Each row was made from one path, in order. Every step used is in the known rows, and no mark comes twice. Write each row's path.
Known rows
fazas/didime: [ 1.486 -1.430 -1.047  2.565  2.858 -1.587 -1.563 -2.347  2.165  0.636
  1.619  2.004 -2.842  0.368  0.761 -0.160 -0.850  0.708  2.940  0.425
  3.157  0.161  0.615  0.493]
keduf/gego: [-1.398 -2.408 -0.196  2.031  1.293 -2.663 -2.723 -0.184  0.706  3.678
  0.852  0.285 -0.103  0.319 -1.818 -0.184 -0.420  1.355  1.030  1.786
  2.786  2.291  2.542 -0.142]
didime/zeneg: [ 0.577 -0.615 -0.364  3.082 -0.493 -1.551 -1.846 -1.063 -1.012  1.658
  1.789  1.292  1.562 -1.895 -0.311  0.327 -1.690  0.998 -0.270  2.079
  4.247  0.972  1.235 -0.920]
didime/fazas/bomon/zeneg/gites: [-0.334  2.926  2.140  0.307 -3.602 -0.650  1.033  1.113 -3.460  2.427
  1.125 -1.367  4.117 -0.151  0.424 -0.660 -3.201  2.317  0.945 -0.237
  1.694  1.049  1.580  0.950]
gego/didime/zeneg/gites/keduf/bomon: [-2.554  2.869  4.035  1.069  2.148  0.935 -1.508  0.231 -2.523  2.592
  0.510  1.823 -1.397  1.280 -0.089  1.410  0.066  0.897 -4.833 -2.620
 -0.869  1.494 -0.993  0.736]
didime/gego/gites/keduf: [-2.262 -0.081 -2.376  2.337  0.654  1.012 -0.904 -1.799 -0.424  0.279
  1.779 -2.652  0.686  3.939  1.682  0.852 -2.719  1.944 -0.799  0.778
  1.088  2.110  1.103  0.898]
lela/keduf/bomon/fazas/gites: [-1.708 -3.020  1.706 -2.227  1.675 -2.527 -0.716  0.770 -0.469 -2.657
 -0.832  1.534  0.181  1.152  1.671  1.454 -1.016  0.055 -4.158  3.547
  0.110 -2.071  3.165  1.359]
gego/gites/keduf/didime/fazas/bomon: [-2.594  3.798 -0.124  2.583 -0.487  0.578  0.017 -1.563 -2.650  1.423
  1.942 -0.358  3.618  1.477  1.587 -1.505 -4.178  1.621 -2.143 -0.966
  1.880  1.002  1.643  1.491]
didime/zeneg/gites/keduf/bomon: [-2.517  2.249  3.020  1.056  1.161  0.077 -0.930 -0.651 -3.594  2.626
  1.295  1.218  0.688  2.277 -1.232  2.507 -1.259  1.269 -5.023 -1.562
 -0.474  1.907 -0.666  1.577]
bomon/fazas/gites/keduf/gego/didime: [-2.264  0.409  1.716 -0.731  4.877 -1.047 -3.882  0.109  2.651  3.065
 -1.632 -1.593 -2.351 -0.231 -0.390 -3.231  0.946  1.620 -0.487  1.233
  0.701  0.069  3.120  0.310]
zeneg/didime: [ 1.436 -1.079 -1.899  3.612  1.538 -0.329 -0.596 -0.557  2.607  1.079
 -0.315  1.480 -1.191 -1.571  0.649 -0.494 -1.600  0.149  2.979  0.579
  2.617  0.062 -2.232  0.286]
gites/keduf/bomon/zeneg/didime: [ 0.083  0.553  0.522  2.738  1.466 -2.112 -0.488 -1.715  1.974  2.848
 -0.331  2.467 -0.223 -1.263 -0.845 -0.475 -2.986 -0.024  2.149 -3.226
 -0.276 -1.708 -0.860  1.165]
gego/didime: [-0.136 -0.889  0.705  2.518  0.607 -1.271 -1.929  1.373  1.949  0.586
  0.375  1.237 -2.703 -0.978  1.793 -0.155  0.340  0.130  1.289  0.220
  2.589  0.078 -0.322 -1.147]
didime/keduf: [-0.329 -4.753 -0.677  2.138 -0.159 -1.939 -0.422  3.886  0.553  1.223
  0.599  1.647  3.105 -0.407  0.203  1.635 -0.483  0.521 -0.530  1.480
  3.922 -2.145 -0.917 -0.182]
didime/zeneg/bomon: [ 0.454  0.583  0.849  2.140 -1.504  1.192 -1.244  0.008 -1.996  1.516
  2.184  0.240  0.764  0.037  1.468  1.767 -0.748  1.000 -2.645  2.245
  2.662  1.223 -0.358 -0.695]
zeneg/didime/gego/gites/keduf: [-1.145  0.390 -3.279  3.166  2.206  2.599 -0.558 -2.491  1.175  0.640
  0.453 -1.892 -0.155  2.733  2.147 -0.540 -3.061  1.686  0.754  0.136
  0.825  1.617 -0.551  1.067]
bomon/zeneg/didime/fazas/gites/keduf: [ 1.949  2.511 -1.440  0.922  0.096  1.428  0.161 -1.640  1.303  1.082
 -2.168 -0.998  3.580 -0.636 -0.105 -2.875 -2.244  2.134  2.068  0.265
  1.555 -2.567  1.094  1.203]
lela/keduf/gego: [-0.923 -5.757 -0.750  0.842  2.185 -1.777 -2.623  0.692  1.056  1.709
  0.446 -0.255  0.366  0.377 -0.441  0.328  0.672  1.904 -1.314  2.362
  1.626  1.789  2.926 -0.623]
keduf/bomon/fazas/didime/zeneg: [-0.413  0.568  1.525  1.566  4.843 -3.490 -2.086 -3.221 -0.174  2.152
  1.380  4.752 -2.286 -1.145 -0.179  0.120 -2.022  0.430 -0.768  0.591
  3.267  0.312  2.326  0.843]
keduf/bomon/zeneg/didime/fazas/gites: [ 1.703  1.897  0.153  0.778 -1.165  0.737  1.253 -0.827 -0.193 -0.084
 -2.415  3.640  2.950 -0.622  0.812 -1.660 -2.635  0.402  1.578  0.811
  1.918 -3.107  1.985  1.077]
fazas/didime/keduf: [ 1.124 -4.615 -0.976  2.124  3.053 -1.054 -0.866  1.555  2.180  1.251
  0.690  2.978  0.376 -0.244  0.720  0.298  0.000  0.724  1.329  0.404
  4.018 -2.495 -0.353  0.309]
lela/keduf/gego/gites: [-2.086 -5.293 -1.557  0.992  0.854  0.189 -1.345 -2.096  0.316  1.524
  1.257 -2.248  3.076  2.137  0.340  0.654 -0.758  1.730 -1.478  1.902
  0.499  1.965  4.460 -0.426]
didime/fazas/bomon: [-0.459  2.963  0.022  1.284 -1.152 -1.451  0.705  1.961 -2.614  0.518
  0.240  1.748  1.712  0.697  2.759  0.144 -2.199  0.511 -0.681  1.261
  3.022  1.322  1.097 -0.007]
zeneg/gites: [-0.691 -0.210  1.131  1.368 -1.336 -0.111 -0.446  0.663 -1.540  1.192
  1.672 -1.698  0.934  1.356 -0.563  1.662 -1.097  2.044 -0.089  1.293
  1.887  2.141 -1.208  1.067]
bomon/zeneg/didime/keduf/gego: [ 0.374 -4.826 -0.828  2.486  2.137 -1.586 -1.690  1.523  2.986  5.539
 -0.698  1.489  3.122 -3.113 -2.262 -2.642 -1.029  1.314  3.433  0.109
  3.176 -1.998  1.394 -0.152]

Which path is each row?
[ 0.247  1.695 -1.529  0.736  3.550  2.171 -1.451 -1.278  1.267  3.316
 -2.663 -0.439  1.741  0.820 -1.238 -3.485 -0.248  2.438  0.449  1.462
  1.530  0.493  1.755  1.121] => zeneg/didime/fazas/gites/keduf/gego
[-0.443  3.487  1.110  1.326 -0.006 -0.333 -0.042  2.957 -1.364  0.581
 -0.716  2.331 -0.647 -0.283  4.006 -0.972 -0.634  0.103 -0.513  0.152
  2.707  0.884  0.670 -0.939] => gego/didime/fazas/bomon
[-3.609  3.046  4.684 -0.152  4.091 -1.976 -1.975  0.201 -1.614  3.146
 -0.058  1.029 -1.778  0.351 -0.767  1.007 -1.090  1.386 -4.451 -1.142
  0.076  1.293 -0.277  1.460] => gego/didime/zeneg/gites/keduf/bomon/fazas
[-0.296 -4.044  0.581  2.123  1.119 -0.778 -1.215  4.917  1.946  1.095
 -0.423  2.228  0.499 -1.402  1.564  0.365  1.063  0.189 -0.197  0.227
  3.626 -2.548 -1.392 -1.181] => gego/didime/keduf
[-0.932  2.917  0.797  2.498 -1.827 -2.678 -0.873 -0.893 -1.339  2.882
  1.945  0.302  3.465 -1.805 -0.336 -2.709 -4.661  2.083  1.079 -1.758
  2.499 -0.997  2.647  0.952] => gites/keduf/didime/fazas/bomon/zeneg
[ 1.270  0.712  0.825  1.940  1.785  1.786 -1.464 -2.873 -1.335  2.105
  2.290  0.144 -0.117 -0.474 -0.527 -0.565 -0.992  2.448  0.406  0.705
  3.048  2.065  0.394  0.695] => fazas/didime/zeneg/gites
[-1.673  0.411  2.652  0.766  1.914 -0.275 -3.279 -0.103  1.488  5.496
  0.197 -2.479 -0.908 -0.581 -2.015 -2.642  0.393  2.751  1.370 -2.112
 -0.016  1.311  1.999  0.077] => bomon/zeneg/gites/keduf/gego/didime
[-2.197  1.346  2.725 -1.389  4.230  1.033 -3.391  0.905  1.881  3.036
 -1.211 -2.319 -2.865  1.042  0.880 -2.295  1.529  1.681 -2.190  1.555
 -0.265  0.278  2.092  0.415] => zeneg/bomon/fazas/gites/keduf/gego/didime
[ 0.664 -1.678 -0.016 -0.951  1.364  2.568 -1.359  1.572  0.633 -0.680
 -2.783  0.723  1.355  0.269  2.136 -2.568  1.805  2.026 -1.572  3.247
  2.213 -0.716  3.855 -1.004] => lela/keduf/gego/didime/fazas/gites
[-1.703 -1.607 -2.458  2.877 -1.305  0.688 -0.467 -1.450 -0.823 -0.847
  2.177 -0.940  0.710  3.231  2.642  1.143 -3.219  1.326  0.692  2.530
  2.685  2.214  2.097  0.090] => didime/gego/gites
[-1.844  3.759  0.506  2.652  0.358 -0.988 -0.751  0.239 -2.166  1.515
  1.485  1.261  1.635  0.243  1.045 -1.642 -3.280  1.596 -1.835 -0.613
  2.715  0.915  0.380  1.299] => gites/keduf/didime/fazas/bomon
[-0.791  2.349  1.213  2.986 -1.728 -0.525 -0.815 -1.516 -1.411  3.542
  1.745 -0.805  4.282 -0.040 -2.976 -1.714 -4.140  4.567  0.336 -1.456
  3.181  0.221  0.180  2.227] => bomon/zeneg/gites/keduf/didime/fazas
[-2.113 -0.118  0.692  1.527  1.980 -1.969 -3.043 -2.324  1.091  0.569
  1.716 -1.347  0.486 -0.584 -1.531 -2.427 -3.280  2.223 -1.128  1.765
  2.330 -1.539  1.303  2.599] => bomon/fazas/gites/keduf/didime
[-0.243  0.029  0.945  1.369 -2.714 -3.947 -0.713  0.176 -0.680  1.647
  2.027 -0.168  1.726 -2.319  1.186 -0.843 -3.374 -0.056  2.542 -0.307
  1.678 -0.930  3.277 -0.193] => fazas/bomon/zeneg
[-1.540  0.045  1.565  0.311  0.373 -2.650 -0.844  1.221  0.008  1.402
  1.206 -0.962 -1.035  1.188  0.933  2.397 -1.577  1.216 -1.551  2.906
  1.965  0.850 -0.717  1.040] => zeneg/bomon/fazas
[-1.524 -4.225  1.246  0.740  0.964 -2.650 -0.355  1.541 -0.968 -1.501
  0.565  3.563 -0.657  1.885  1.672  3.867 -0.445 -0.267 -4.331  0.246
 -0.077 -0.116  0.662  0.104] => lela/keduf/bomon
[ 1.464 -1.399 -2.491  3.734  0.260 -0.585 -1.185 -0.214  2.247  0.703
  0.199  1.526 -1.581 -1.664  1.691 -2.044 -3.791  1.427  5.230  1.191
  3.520 -0.099  0.089 -0.009] => bomon/zeneg/didime/gego
[-0.367  3.157  0.436  0.666  2.154  1.553  0.668 -0.449 -0.737  0.040
 -2.633  3.382  0.653  2.375  0.823  0.164 -1.285  0.239 -2.527 -0.566
 -0.198 -1.229 -0.543  1.810] => zeneg/didime/fazas/gites/keduf/bomon
[-1.921 -0.199  1.522  0.674  0.723 -1.312 -2.604 -1.172 -0.202  6.037
  1.281 -3.670  2.064  0.754 -3.887 -1.331 -1.100  3.517  0.969 -0.893
  0.138  2.107  2.458  1.415] => bomon/zeneg/gites/keduf/gego
[ 2.175 -1.341 -1.330  3.490 -0.337 -1.927 -0.662 -1.626  3.070  2.351
  0.215  0.892  0.699 -3.446 -0.463 -1.768 -3.125  0.598  5.413 -0.575
  2.562 -1.579 -0.033  0.139] => bomon/zeneg/didime
[-1.265  0.663  0.135 -0.779  2.016 -1.976 -1.696 -0.652  0.819  0.084
 -0.388 -2.698  0.651  0.988 -0.311 -0.676 -1.528  1.523 -1.378  2.597
  0.983 -1.248  1.579  1.809] => bomon/fazas/gites/keduf
[-0.763 -0.995  2.770 -0.514  4.509 -0.269 -1.245 -2.010 -1.847  0.942
  1.184  1.887 -0.972  0.315  0.150  1.012 -1.018  2.154 -3.881  0.649
  1.004  1.425  1.420  1.539] => lela/keduf/bomon/fazas/didime/zeneg/gites
[-1.828  4.154  1.299  0.598  2.803  0.139 -1.457  2.183 -0.912  3.438
 -1.345  0.847 -0.565  0.719  2.125 -2.284  0.143  1.213 -1.405 -0.914
  1.253  2.150  2.009 -0.526] => gites/keduf/gego/didime/fazas/bomon
[-0.061 -0.641  1.700  1.253 -3.227 -1.591 -0.486 -0.393 -1.062  2.409
  2.157 -2.348  2.725 -0.496 -1.686  0.391 -2.490  2.387  2.253  0.063
  1.733  0.426  0.921  0.935] => bomon/zeneg/gites
